Each row comes from the steps of one path. Every step used is in the known rows, and no mark comes twice. Write the path behind each row, first mark first.
(in the rows, 128 means zero)
Known rows
gikek damed sisefi nuni zogar bine: [120 205 106  97 129  91 122  92  76 202 195  95  97 171 164 178 163 123
 128 124 170 129]
bine gikek damed migo: [155 159 113 147 160 155 159 101 103  68 123  95 129 139 110 144 175 133
 166 107 151 122]
bine gikek damed zogar nuni sisefi: [141 138 123 108 142  96 150 135 165 130  78 108 167 113 151 147 166  78
 153 111 128 125]
bine zogar nuni sisefi damed: [112 147 131 137  99 118  92 132  90 116 131 131 110  83 141 176 155  78
 134 113 112 185]
gikek damed zogar bine: [178 151 170 136 124 132 151 134 139 158 151 155 161 138  95 138 183 125
 116  79 170  72]
zogar nuni sisefi: [153 140 146 104 148 111 115 145 145 173 101 120 125 105 155 173 189 100
 122 125 124 134]
zogar damed sisefi nuni: [ 88 171 104 162 139  94 153  96  65 176 149 108  75 125 142 184 104 125
  47 132 141 113]
sisefi damed zogar: [137 137 167 201 114 122 139 123  92  95 141 164 104 102  88 149 117  95
  74  94 144 131]
bine zogar nuni sisefi: [130 123 126  93 129 136 107 148 117 148 124 126 133  77 139 168 185  96
 155 108 102 148]
nuni zogar bine gikek damed: [158 164 112  82 135 162 156  76 146 156 159 110 147 162 138 148 214 129
 195 124 128 143]
nuni sisefi damed: [155 166 166 191 115 106 119 104 100 114 126 144  96 125 147 170 193 111
  88 135 122 149]
zogar nuni: [131 127 138 103 154 140 133 141 124 150 117 123 117 105 114 166 162 119
 122  97 139 144]
nuni sisefi damed zogar bine gikek: [166 139 167 154 106 124 119 101 131 148 130 168 126 127 103 158 140  59
 114 156 118 119]
sisefi nuni: [128 138 125 135 154 136 138 132  82 139 129 146  89 114 118 161 147 149
 105 123 141 103]
gikek damed: [154 161 149 156 144 136 163 114 117  95 130 125 136 140 126 148 227 167
 122  81 153 124]
nuni zogar bine: [168 148 147  84 133 158 130 111 127 210 181 132 119 132 127 159 190 117
 149 126 128 125]
nuni zogar: [145 141 131 115 148 149 147 113 114 157 152 119 109 111 146 150 186 126
 144 117 114 151]
sisefi damed: [132 152 160 192 121 138 130 101  81  87 141 149  93 123 102 163 167 129
  89 108 138 155]
bine gikek: [144 111 134 131 160 181 167  93 122  93 107 142 115 118  89 148 177 140
 145 124 106 136]
damed kudo: [142 134 162 180 172 151 139 136  83 127 147 159 104 133 130 133 163 112
  80 105 123 119]
bine zogar damed: [114 131 114 150 121 169 168 114  96 127 149 130 130  80 113 155 160 135
 115  97  97 123]
gikek bine: [191 149 159 115 124 166 125 104 120 139 150 162 102 110 105 142 223 160
  88  90 146 140]
damed sisefi: [132 140 156 162 148 131 140  98  87 124 148 131  90 127  96 168 177 129
  82 105 138 136]

Which path is each row?
[151 131 118  61 108 176  98 128 111 138 159 147 117  75 101 146 184 131
 133  69 135 176] | gikek bine zogar nuni
[166 132 139 106 107 192 112 107  97 111 170 169 110  83  88 135 214 156
 121  77 125 153] | gikek bine zogar
[153 155 144 123 134  71 139 163 154 157  95 113 163 110 161 153 178  89
 122  91 153 111] | gikek damed zogar nuni sisefi
[165 144 131  63 104 146  85 131 128 166 143 143 123  75 141 153 211 112
 136  98 119 172] | gikek bine zogar nuni sisefi
[103 152 127 149 152 111 128 107  57 138 148 132  64 131 116 177 128 131
  75 123 149 120] | damed sisefi nuni
[104 177  87 119  94 130 121  84  46 164 194 128  76  90 127 166 124 138
  57 106 134 145] | gikek bine zogar damed sisefi nuni
[105 171  74 117 141 110 166 111  92 208 154  96  92 108 186 171 116 123
 111 145 112 119] | sisefi nuni zogar damed
[119 136 148 154 120 104 125 147 101 124 128 147 109  92  99 160  84  69
  87  87 153 151] | sisefi damed zogar nuni
[124 162 113 142 106 112  73 143  63 120 147 102 100  83 134 178 121  48
 146 121 129 167] | bine zogar nuni sisefi damed migo
[132 167 117 136  90 153 133  73  77 150 191 131  93  91 113 156 175 134
  59  90 125 164] | gikek bine zogar damed sisefi
[ 97 163 101 117 149 100 126 100  57 174 171 103  59 129 155 176 122 114
 109 138 136 147] | damed sisefi nuni zogar
[130 176  84  68 140 138 147  88 115 172 157 107 123 160 158 157 160 132
 187 143 137 124] | sisefi nuni zogar bine gikek damed
[119 153 100 104 153 126 136 124  83 172 154 119  83 113 159 161 140 130
 140 137 124 132] | sisefi nuni zogar
[148 190  65  77 148 132 129 102  84 175 172  83 113 159 151 157 126 104
 198 153 160 109] | sisefi nuni zogar bine gikek damed migo
[164 153 140 111 139 169 156  86 139 121 135 137 151 162  98 148 216 147
 160 110 144 116] | zogar bine gikek damed
[152 122 152 112 141  94 126 168 151 182  94 137 139  84 135 159 144  68
 111 113 128 108] | damed zogar nuni sisefi
[149 127 156 150 112 156 134  97 116 121 151 172 118 128  62 149 108  77
 116 126 133 123] | sisefi damed zogar bine gikek
[163 119 146 102 146 189 145  95 137 146 136 155 127 138  77 155 186 128
 151 134 121 113] | zogar bine gikek
[153 154 116 118  94 176 140  97 104 147 174 144 116  76 117 142 189 154
  92  88 114 144] | gikek bine zogar damed
[179 157 188 171  96 101 105 124 122 175 153 173 119 122 115 162 151  67
  82 136 141 102] | nuni sisefi damed zogar bine
[108 158  91  75 144 133 124  72  81 198 181 111  77 151 131 177 109  91
 149 167 125 141] | damed sisefi nuni zogar bine gikek
[135 178 113  96 131 134 146  52 118 158 174  90 127 176 134 163 196 111
 161 127 138 164] | nuni zogar bine gikek damed sisefi
[155 157 144 143 159 162 147 102 109 125 150 145 142 181 126 130 191 111
 128 113 136 115] | zogar bine gikek damed kudo
